Every row comes from one small tree of marks. The marks that hang from a mark follow it in brackets, in alphabetical order. Every link used is in the known rows. Which tree was each row made from?
Known rows:
fevutes(fipus(nilom(nanefo) zefare zirelap)):  .02 -.34 -.09 -.05 -.13  .03  .13  .21 -.21 -.02  .04  .27  .16  .23 -.21 -.01  .00 -.06  .05  .02 -.28  .01  .03 -.04  .07  .13  .19 -.12  .03 -.13 -.24 -.06  .29 -.16  .17  .02  .38 -.42  .19  .22  .30  .13  .58 -.11 -.47  .21 -.12 -.01  .04 -.13  .20  .17 -.21  .44
fevutes(fipus(nilom zefare zirelap)): -.04 -.28 -.07 -.07 -.05  .10  .07  .33 -.06 -.04  .09  .16  .12  .32 -.19 -.04 -.16 -.13  .01 -.03 -.33 -.01  .00 -.08  .07  .16  .08 -.09  .00 -.01 -.29 -.08  .29 -.17  .14  .07  .21 -.45  .23  .29  .24  .26  .52 -.17 -.41  .12 -.18 -.11 -.01 -.10  .24  .11 -.20  .39
fipus(fevutes nilom(nanefo) zefare zirelap): -.24 -.22 -.17 -.01 -.16  .08  .09  .31 -.02  .06  .08  .10  .12  .26 -.11 -.03 -.08  .01  .01 -.05 -.30  .02  .10 -.04 -.08  .40  .50 -.24  .01 -.23 -.16  .05  .15 -.29  .19  .08  .31 -.47  .46  .38  .20  .15  .46 -.25 -.41  .23 -.05 -.06 -.13 -.15  .09  .09 -.18  .38
fipus(fevutes zirelap): -.05 -.09  .01 -.05  .09  .04 -.06  .15  .03 -.01  .21  .03  .07  .23 -.07  .07 -.22 -.03 -.06 -.11 -.15  .05  .00 -.10 -.24  .16  .34 -.04 -.04 -.15 -.12  .10  .01 -.13  .15  .05 -.02 -.14  .33  .28  .08  .19  .19 -.22 -.20  .16 -.05 -.07 -.11 -.01  .00 -.07 -.16  .03
gufanu(fipus(fevutes nilom)):  .03 -.15  .17  .06 -.06  .25  .09  .18  .18  .12  .04  .11  .13  .28 -.06 -.08 -.07 -.07 -.12  .01 -.14 -.16  .04 -.05 -.08  .27  .31 -.29 -.07 -.04 -.25  .05  .19 -.31  .14  .10  .08 -.36  .16  .21  .04  .08  .27 -.05 -.24  .04 -.07 -.08 -.15 -.09  .32  .12  .05  .14
gufanu(fipus(nilom zirelap)):  .01 -.17  .05 -.12  .00  .19  .00  .25 -.04  .07  .06  .11  .13  .27 -.13  .04 -.12  .01 -.11 -.11 -.15  .01 -.02 -.03 -.14  .15  .09 -.13 -.01  .09 -.22  .05  .26 -.26  .19  .09  .05 -.27  .06  .27  .17  .13  .32 -.09 -.26  .18 -.17 -.11 -.04 -.05  .26  .13 -.14  .23
fipus(fevutes nilom zefare zirelap): -.22 -.16 -.16 -.02 -.06  .12  .01  .44  .10  .04  .12  .00  .06  .33 -.08 -.04 -.27 -.07 -.02 -.07 -.35 -.02  .10 -.10 -.07  .41  .45 -.18 -.01 -.10 -.21  .02  .09 -.27  .14  .17  .17 -.47  .53  .48  .14  .24  .39 -.32 -.45  .14 -.15 -.16 -.17 -.09  .15 -.01 -.18  .31
nanefo(fevutes nilom zirelap):  .03 -.04  .04 -.20  .05  .19 -.20  .35  .14 -.18  .05  .03 -.02  .12 -.25 -.20 -.14 -.04 -.26  .09 -.18  .22  .17  .00 -.09  .23  .34  .26 -.01 -.13 -.05  .00 -.05 -.39 -.05 -.10 -.04  .09 -.09  .45 -.05  .21 -.17  .08 -.30  .18 -.01 -.09 -.04  .25  .05 -.16  .12  .12
nanefo(gufanu(fipus(fevutes nilom zefare)) zirelap): -.14 -.35  .14 -.07 -.20  .33 -.01  .35  .39 -.14  .05 -.01  .22  .36 -.38 -.11 -.14 -.09 -.18  .05 -.48  .06  .08 -.18 -.06  .47  .43 -.24 -.06 -.09 -.36 -.07  .37 -.60  .10  .05  .09 -.63  .10  .59  .25  .40  .20 -.20 -.75  .10 -.25 -.23 -.07 -.07  .42  .02 -.06  .37
nilom(nanefo(fevutes(fipus(zefare)) zirelap)):  .05 -.33  .01 -.16 -.20  .00  .11  .13  .04 -.34  .01  .30  .20  .14 -.26 -.18  .01 -.18  .01  .15 -.21  .15  .12 -.16 -.07  .18  .36  .10  .06 -.34 -.18 -.11  .11 -.28 -.01 -.16  .14 -.19 -.03  .36  .21  .26  .19 -.03 -.51  .13  .01  .05  .10 -.02  .14 -.03  .02  .33
gufanu(fipus(nilom)):  .07 -.08  .08 -.01 -.01  .18  .05  .15  .07  .09 -.01  .08  .10  .21 -.10 -.04  .01  .00 -.10 -.02 -.08 -.10  .01  .07  .01  .10  .06 -.19 -.02  .10 -.17 -.01  .25 -.26  .09  .05  .09 -.22 -.03  .09  .09  .02  .22  .03 -.14  .06 -.05 -.06  .00 -.07  .29  .14  .05  .17
gufanu(fipus(fevutes nilom(nanefo) zefare zirelap)): -.06 -.30 -.03 -.08 -.19  .20  .17  .28  .01  .07  .09  .26  .20  .40 -.21  .00 -.09 -.01 -.07 -.06 -.27 -.03  .08 -.10 -.20  .42  .46 -.38  .09 -.18 -.26  .05  .25 -.44  .22  .06  .28 -.60  .34  .43  .25  .12  .54 -.27 -.49  .16 -.15 -.08 -.08 -.17  .25  .10 -.14  .37
nanefo(fevutes(fipus) gufanu nilom zefare zirelap): -.02 -.33  .25 -.22 -.04  .43 -.23  .34  .27 -.44  .05  .11  .03  .20 -.53 -.25 -.09 -.18 -.41  .24 -.51  .25  .14 -.14 -.06  .34  .33  .21 -.06 -.16 -.31 -.05  .41 -.49 -.13 -.23 -.04 -.12 -.37  .52  .16  .50 -.25  .11 -.53  .18 -.12 -.14  .10  .24  .26 -.18  .07  .35
fevutes(fipus(nilom zefare)):  .00 -.21  .01  .03 -.12  .12  .12  .24  .04  .00  .07  .16  .08  .19 -.12 -.07 -.05 -.16  .03  .09 -.21 -.13  .05 -.06  .21  .14  .07 -.13 -.02 -.02 -.23 -.18  .29 -.11  .04  .05  .22 -.39  .15  .08  .15  .13  .40 -.06 -.29 -.01 -.11 -.09  .01 -.15  .33  .13 -.02  .35
gufanu(fipus(fevutes nilom zefare zirelap)): -.10 -.24 -.03 -.06 -.12  .22  .09  .43  .15  .05  .12  .12  .16  .47 -.13 -.05 -.17 -.10 -.10 -.08 -.29 -.08  .04 -.13 -.13  .42  .43 -.30  .00 -.07 -.32  .00  .27 -.42  .18  .12  .11 -.56  .35  .50  .16  .27  .44 -.29 -.49  .09 -.20 -.15 -.13 -.14  .27  .03 -.17  .32
gufanu(fipus(fevutes nilom zefare)): -.09 -.19  .05  .03 -.17  .25  .16  .28  .24  .05  .06  .08  .13  .37 -.07 -.08 -.09 -.14 -.12  .05 -.25 -.15  .09 -.11 -.02  .40  .41 -.36  .03 -.09 -.27 -.04  .26 -.37  .08  .08  .15 -.56  .29  .32  .10  .14  .34 -.21 -.36 -.04 -.15 -.12 -.16 -.17  .33  .06  .00  .26
fevutes(fipus(nilom(nanefo(gufanu)) zefare)): -.04 -.37  .13  .01 -.20  .14  .12  .11  .02 -.03  .01  .17  .17  .14 -.34 -.05  .14 -.03 -.02  .19 -.33 -.04  .06 -.03  .19  .20  .18 -.27 -.01 -.03 -.32 -.02  .47 -.24  .09 -.05  .40 -.48 -.03  .05  .33  .29  .32  .04 -.45  .14 -.11 -.01  .06 -.16  .28  .17 -.06  .42
nilom(nanefo(fevutes(fipus) gufanu zefare)):  .00 -.40  .23 -.15 -.13  .29  .02 -.03  .15 -.26  .03  .24  .08  .13 -.36 -.14  .16 -.10 -.25  .29 -.29  .11  .07 -.18 -.03  .32  .27 -.13 -.06 -.23 -.32  .02  .37 -.22 -.09 -.26  .15 -.14 -.29  .14  .20  .27 -.05  .14 -.33  .11  .04  .08  .12  .02  .22 -.01  .10  .26

Which tree is each row?
-.15 -.14  .00 -.03  .06  .07 -.03  .36  .11  .07  .19  .02  .06  .24 -.06 -.04 -.24  .00 -.09 -.11 -.22 -.04  .06 -.04 -.16  .30  .36 -.14 -.11 -.05 -.12  .13  .06 -.24  .21  .15  .10 -.29  .38  .33  .13  .16  .30 -.15 -.25  .24 -.08 -.13 -.20 -.06  .18  .03 -.16  .16 -> fipus(fevutes nilom zirelap)
-.07 -.37  .18 -.20 -.10  .32 -.08  .36  .35 -.41 -.02  .14  .10  .19 -.42 -.28 -.17 -.14 -.34  .16 -.50  .17  .15 -.15 -.04  .39  .24  .11 -.19 -.18 -.36 -.10  .43 -.43 -.11 -.13  .07 -.27 -.27  .50  .23  .47 -.08  .18 -.59  .25 -.13 -.14  .00  .09  .40 -.08  .02  .41 -> nanefo(fevutes(fipus(nilom)) gufanu zefare zirelap)
-.07 -.17  .08  .03 -.14  .22  .15  .10  .22 -.02  .08  .11  .17  .33 -.10 -.05 -.07 -.22 -.07  .02 -.17 -.06  .01 -.19 -.11  .35  .33 -.31  .09 -.16 -.25 -.03  .12 -.25  .06  .02 -.05 -.43  .23  .29  .03  .14  .21 -.28 -.31 -.14 -.05 -.08  .01 -.13  .15 -.06 -.01  .15 -> gufanu(fipus(fevutes zefare))
-.17 -.13 -.11 -.05 -.05  .08 -.01  .29  .09 -.04  .12  .01  .06  .28 -.05 -.01 -.18 -.14 -.02 -.08 -.23  .04  .05 -.17 -.18  .31  .42 -.14  .03 -.28 -.13  .00 -.01 -.13  .10  .07  .02 -.33  .45  .45  .07  .25  .26 -.42 -.37  .03 -.11 -.12 -.11 -.07 -.02 -.11 -.20  .16 -> fipus(fevutes zefare zirelap)
-.16 -.29  .03 -.20 -.19  .18 -.10  .09  .21 -.41 -.06  .11  .04  .06 -.36 -.22  .01  .05 -.31  .20 -.34  .34  .14 -.15 -.21  .38  .34  .05 -.05 -.29 -.12  .01  .21 -.33 -.18 -.20  .06 -.07 -.32  .44  .18  .28 -.27  .06 -.50  .25 -.04 -.06  .02  .18  .05 -.15  .06  .23 -> nilom(nanefo(fevutes gufanu zefare zirelap))
-.07 -.25  .00 -.09 -.11  .20  .08  .21  .15 -.07  .13  .13  .16  .42 -.12  .03 -.18 -.15 -.09 -.09 -.21 -.01  .00 -.26 -.23  .31  .38 -.24  .04 -.17 -.25  .01  .13 -.28  .16  .08 -.08 -.47  .29  .49  .07  .24  .36 -.38 -.43  .00 -.13 -.10 -.03 -.10  .13 -.10 -.15  .20 -> gufanu(fipus(fevutes zefare zirelap))
 .06 -.30  .01 -.19 -.07  .17  .01  .09 -.12 -.27  .07  .33  .11  .23 -.26 -.11  .00 -.14 -.18  .10 -.26  .15  .08 -.13 -.21  .24  .26  .04 -.03 -.31 -.21  .01  .22 -.10 -.04 -.17  .17 -.14 -.07  .30  .17  .20  .15  .04 -.34  .22  .01  .07  .07  .06  .12 -.10 -.06  .30 -> nilom(nanefo(fevutes(fipus(zirelap)) zefare))
 .00 -.28  .31 -.15  .05  .37 -.19  .30  .19  .04  .17  .04  .09  .40 -.48  .07 -.07 -.02 -.32 -.01 -.36  .04 -.04 -.13 -.23  .27  .41 -.15 -.01 -.01 -.33  .18  .34 -.54  .21 -.04 -.10 -.32 -.02  .45  .14  .37  .11 -.24 -.42  .19 -.18 -.18 -.04  .09  .27 -.09 -.12  .12 -> nanefo(gufanu(fipus(fevutes zirelap)) nilom)
-.16 -.17  .16 -.20  .00  .48 -.19  .29  .26 -.16  .02 -.03 -.11  .17 -.39 -.14 -.04 -.02 -.44  .21 -.34  .14  .16 -.09  .01  .45  .31  .03 -.12 -.08 -.15  .04  .28 -.38 -.21 -.22  .00 -.02 -.26  .42  .01  .28 -.31  .03 -.33  .10 -.08 -.08 -.03  .24  .08 -.17  .12  .22 -> nanefo(fevutes gufanu nilom zefare)
-.06 -.25  .18 -.09 -.14  .34 -.03  .02  .24 -.16 -.05  .06  .06  .17 -.29  .01  .09 -.08 -.29  .11 -.26  .06 -.05 -.14 -.09  .26  .00 -.20 -.04  .00 -.24  .00  .39 -.21 -.14 -.14 -.12 -.25 -.30  .21  .11  .20 -.13  .01 -.28 -.02 -.14 -.09  .08  .00  .21 -.05  .00  .18 -> nanefo(gufanu(fipus) zefare)
-.01 -.41  .15 -.24 -.12  .37  .00  .10  .15 -.21  .03  .25  .11  .26 -.41 -.04  .08  .00 -.38  .10 -.26  .24  .01 -.21 -.29  .37  .33 -.22  .00 -.22 -.30  .10  .40 -.37 -.07 -.12  .02 -.23 -.33  .46  .26  .26  .00 -.06 -.50  .21 -.04 -.01  .09  .10  .16 -.11 -.03  .22 -> nilom(nanefo(fevutes gufanu(fipus(zirelap)) zefare))
-.04 -.40  .08 -.15 -.25  .21 -.03  .12  .06 -.31 -.05  .16  .16  .14 -.45 -.17  .02 -.06 -.17  .20 -.48  .16  .08 -.07  .02  .30  .11  .05 -.07 -.08 -.25 -.07  .49 -.38 -.02 -.10  .27 -.32 -.29  .26  .35  .27  .08  .20 -.51  .26 -.17 -.12  .07  .00  .34  .10 -.07  .46 -> fevutes(fipus(nilom(nanefo(gufanu zefare zirelap))))
 .08 -.23 -.02 -.12 -.09  .13  .09  .12 -.16  .08  .01  .24  .19  .23 -.20  .04  .06  .12 -.05 -.07 -.13  .06  .00  .03 -.12  .14  .15 -.18  .03 -.01 -.19  .09  .33 -.30  .18  .06  .24 -.27 -.03  .14  .26  .01  .39 -.05 -.31  .27 -.09 -.03 -.03 -.10  .26  .17 -.13  .22 -> gufanu(fipus(nilom(nanefo) zirelap))
-.19 -.25  .12 -.11 -.17  .32  .04  .20  .19 -.13 -.05  .11  .02  .08 -.32 -.16  .10  .12 -.33  .20 -.29  .09  .16 -.05 -.03  .45  .33 -.15 -.12 -.14 -.19  .05  .35 -.35 -.15 -.12  .29 -.21 -.22  .26  .17  .19 -.09  .16 -.35  .27 -.05 -.03 -.07  .07  .21  .00  .06  .31 -> fipus(nilom(nanefo(fevutes gufanu zefare)))
 .01 -.23 -.10 -.14 -.27  .27  .02  .11  .02 -.27 -.13  .22  .16  .17 -.27 -.17  .01  .00 -.20  .07 -.29  .11  .11 -.01 -.10  .34  .10 -.02  .04 -.08 -.17 -.11  .31 -.39  .00 -.06  .20 -.27 -.23  .37  .21  .00  .12  .11 -.49  .16 -.15 -.08  .04 -.02  .26  .08  .00  .39 -> gufanu(fipus(nilom(nanefo(zefare zirelap))))
-.01 -.11  .01 -.01 -.18  .26  .15  .22  .10  .07 -.06  .09  .12  .29 -.08 -.05  .00 -.08 -.11 -.02 -.16 -.09  .06 -.05  .10  .25  .11 -.23  .04  .04 -.24 -.10  .27 -.27  .01  .03  .13 -.42  .04  .24  .12  .08  .30 -.11 -.31 -.06 -.15 -.09 -.02 -.12  .23  .12  .01  .30 -> gufanu(fipus(nilom zefare))
-.19 -.15 -.12  .02 -.25  .09  .16  .18  .01  .09  .04  .06  .08  .20 -.07 -.08  .02  .01  .00  .05 -.22 -.09  .17 -.03  .08  .42  .44 -.28  .02 -.16 -.10 -.01  .12 -.26  .08  .03  .36 -.44  .39  .20  .11  .04  .33 -.16 -.29  .11 -.06 -.02 -.17 -.19  .11  .13  .01  .29 -> fipus(fevutes nilom(nanefo) zefare)
 .00 -.32  .13 -.03 -.25  .20  .11 -.08  .12 -.07 -.07  .13  .16  .16 -.30  .05  .26  .01 -.12  .12 -.17  .03 -.07 -.13 -.01  .20  .20 -.36  .09 -.04 -.23  .03  .35 -.31  .01 -.09  .10 -.38 -.20  .08  .26  .11  .12 -.18 -.39 -.01 -.08 -.02  .14 -.09  .18  .12 -.06  .20 -> nilom(nanefo(gufanu(fipus(zefare))))
-.14 -.31  .16 -.14 -.17  .41 -.11  .30  .39 -.19  .02  .03  .13  .34 -.40 -.18 -.14 -.09 -.34  .07 -.50  .09  .07 -.16 -.15  .55  .34 -.14 -.11 -.08 -.35 -.06  .43 -.52  .00  .00 -.01 -.46 -.11  .56  .19  .35  .00 -.01 -.62  .15 -.24 -.28 -.08 -.03  .39 -.06  .00  .35 -> nanefo(gufanu(fipus(fevutes nilom)) zefare zirelap)
 .02 -.36  .02 -.16 -.11  .03  .18  .15 -.08 -.16  .12  .35  .20  .23 -.23 -.06 -.01 -.12 -.06  .05 -.24  .12  .02 -.18 -.10  .18  .39 -.05  .05 -.30 -.25 -.05  .18 -.16  .05 -.12  .17 -.24  .14  .29  .22  .28  .34 -.16 -.43  .15  .03  .07  .07 -.02  .12  .01 -.11  .26 -> nilom(nanefo(fevutes(fipus(zefare zirelap))))
-.15 -.35  .15 -.14 -.07  .46 -.09  .36  .28 -.08  .08  .05  .12  .42 -.38 -.04 -.17 -.04 -.37 -.01 -.46  .02  .04 -.19 -.21  .56  .37 -.28 -.12 -.07 -.39  .07  .48 -.49  .11  .02  .00 -.49  .05  .53  .23  .36  .18 -.15 -.51  .21 -.24 -.22 -.11 -.03  .37 -.06 -.13  .34 -> nanefo(gufanu(fipus(fevutes nilom zirelap)) zefare)
-.01 -.39  .17 -.20 -.20  .21 -.04  .04  .19 -.43 -.02  .26  .15  .11 -.48 -.22  .05 -.14 -.25  .24 -.42  .24  .11 -.18 -.10  .29  .32  .11 -.05 -.32 -.31 -.08  .35 -.35 -.13 -.26  .09 -.17 -.40  .39  .27  .37 -.12  .18 -.55  .20 -.06  .02  .08  .13  .20 -.11  .03  .31 -> nilom(nanefo(fevutes(fipus) gufanu zefare zirelap))
-.04 -.15  .18 -.22  .06  .24 -.28  .37  .27 -.20  .07 -.03  .01  .11 -.44 -.15 -.06  .01 -.37  .12 -.31  .27  .11 -.04 -.07  .26  .38  .16 -.06 -.08 -.13  .06  .15 -.48 -.03 -.14 -.05  .01 -.28  .47  .05  .40 -.28  .08 -.43  .25 -.08 -.17 -.02  .32  .10 -.18  .02  .10 -> nanefo(fevutes gufanu nilom zirelap)
-.20 -.12 -.06  .06 -.12  .13  .11  .33  .17  .07  .06 -.02  .04  .22 -.03 -.13 -.13 -.12 -.03  .04 -.23 -.11  .14 -.09  .05  .40  .37 -.26 -.05 -.11 -.14 -.05  .12 -.23  .04  .10  .18 -.42  .41  .27  .06  .17  .28 -.21 -.27 -.02 -.11 -.13 -.19 -.16  .14  .02  .00  .24 -> fipus(fevutes nilom zefare)
-.05 -.23  .03 -.09 -.13 -.05 -.06 -.05  .05 -.22 -.05  .03  .10 -.06 -.34  .00  .12  .13 -.08  .09 -.21  .24  .01 -.04 -.10  .05  .17  .03 -.03 -.08 -.05  .05  .17 -.23  .06 -.09  .08 -.07 -.29  .16  .23  .15 -.07  .06 -.39  .19 -.05 -.06  .05  .06  .02  .01 -.06  .15 -> nilom(nanefo(gufanu zirelap))
-.09 -.31  .16 -.22 -.16  .45 -.10  .38  .40 -.32 -.05  .07  .10  .26 -.43 -.25 -.12 -.05 -.47  .11 -.40  .19  .12 -.10 -.17  .49  .30 -.04 -.15 -.08 -.32 -.04  .40 -.55 -.13 -.10  .00 -.30 -.36  .61  .21  .36 -.13  .09 -.62  .19 -.16 -.20 -.03  .15  .38 -.08  .06  .34 -> nanefo(fevutes gufanu(fipus(nilom)) zefare zirelap)
-.16 -.11  .02 -.22 -.07  .36 -.29  .30  .19 -.31 -.06 -.09 -.05  .14 -.45 -.11 -.09 -.06 -.31  .17 -.43  .22  .08 -.06 -.02  .31  .12  .20 -.07 -.02 -.12 -.04  .28 -.38 -.14 -.15 -.05 -.08 -.32  .50  .09  .30 -.29  .04 -.47  .15 -.18 -.21  .06  .22  .07 -.17 -.04  .29 -> nanefo(gufanu nilom zefare zirelap)
 .10 -.22  .00 -.08 -.16 -.03  .07  .06 -.09 -.18 -.01  .22  .20  .09 -.24 -.15  .02  .00 -.02  .10 -.22  .09  .14  .07  .03  .03  .11  .10 -.01 -.09 -.14 -.04  .25 -.22  .16 -.04  .27 -.18 -.06  .11  .29  .10  .32  .16 -.33  .23 -.06  .00  .05 -.06  .28  .17 -.03  .29 -> fevutes(fipus(nilom(nanefo(zirelap))))
-.04 -.27  .00 -.11 -.31  .28  .03  .13  .14 -.21 -.04  .19  .16  .28 -.26 -.20 -.04 -.07 -.23  .06 -.34  .05  .17 -.09 -.21  .47  .37 -.11  .00 -.21 -.21 -.05  .26 -.45  .03 -.02  .20 -.38 -.03  .43  .16  .13  .15  .00 -.51  .20 -.12 -.14 -.10 -.05  .34  .09  .04  .38 -> gufanu(fipus(fevutes nilom(nanefo(zefare zirelap))))
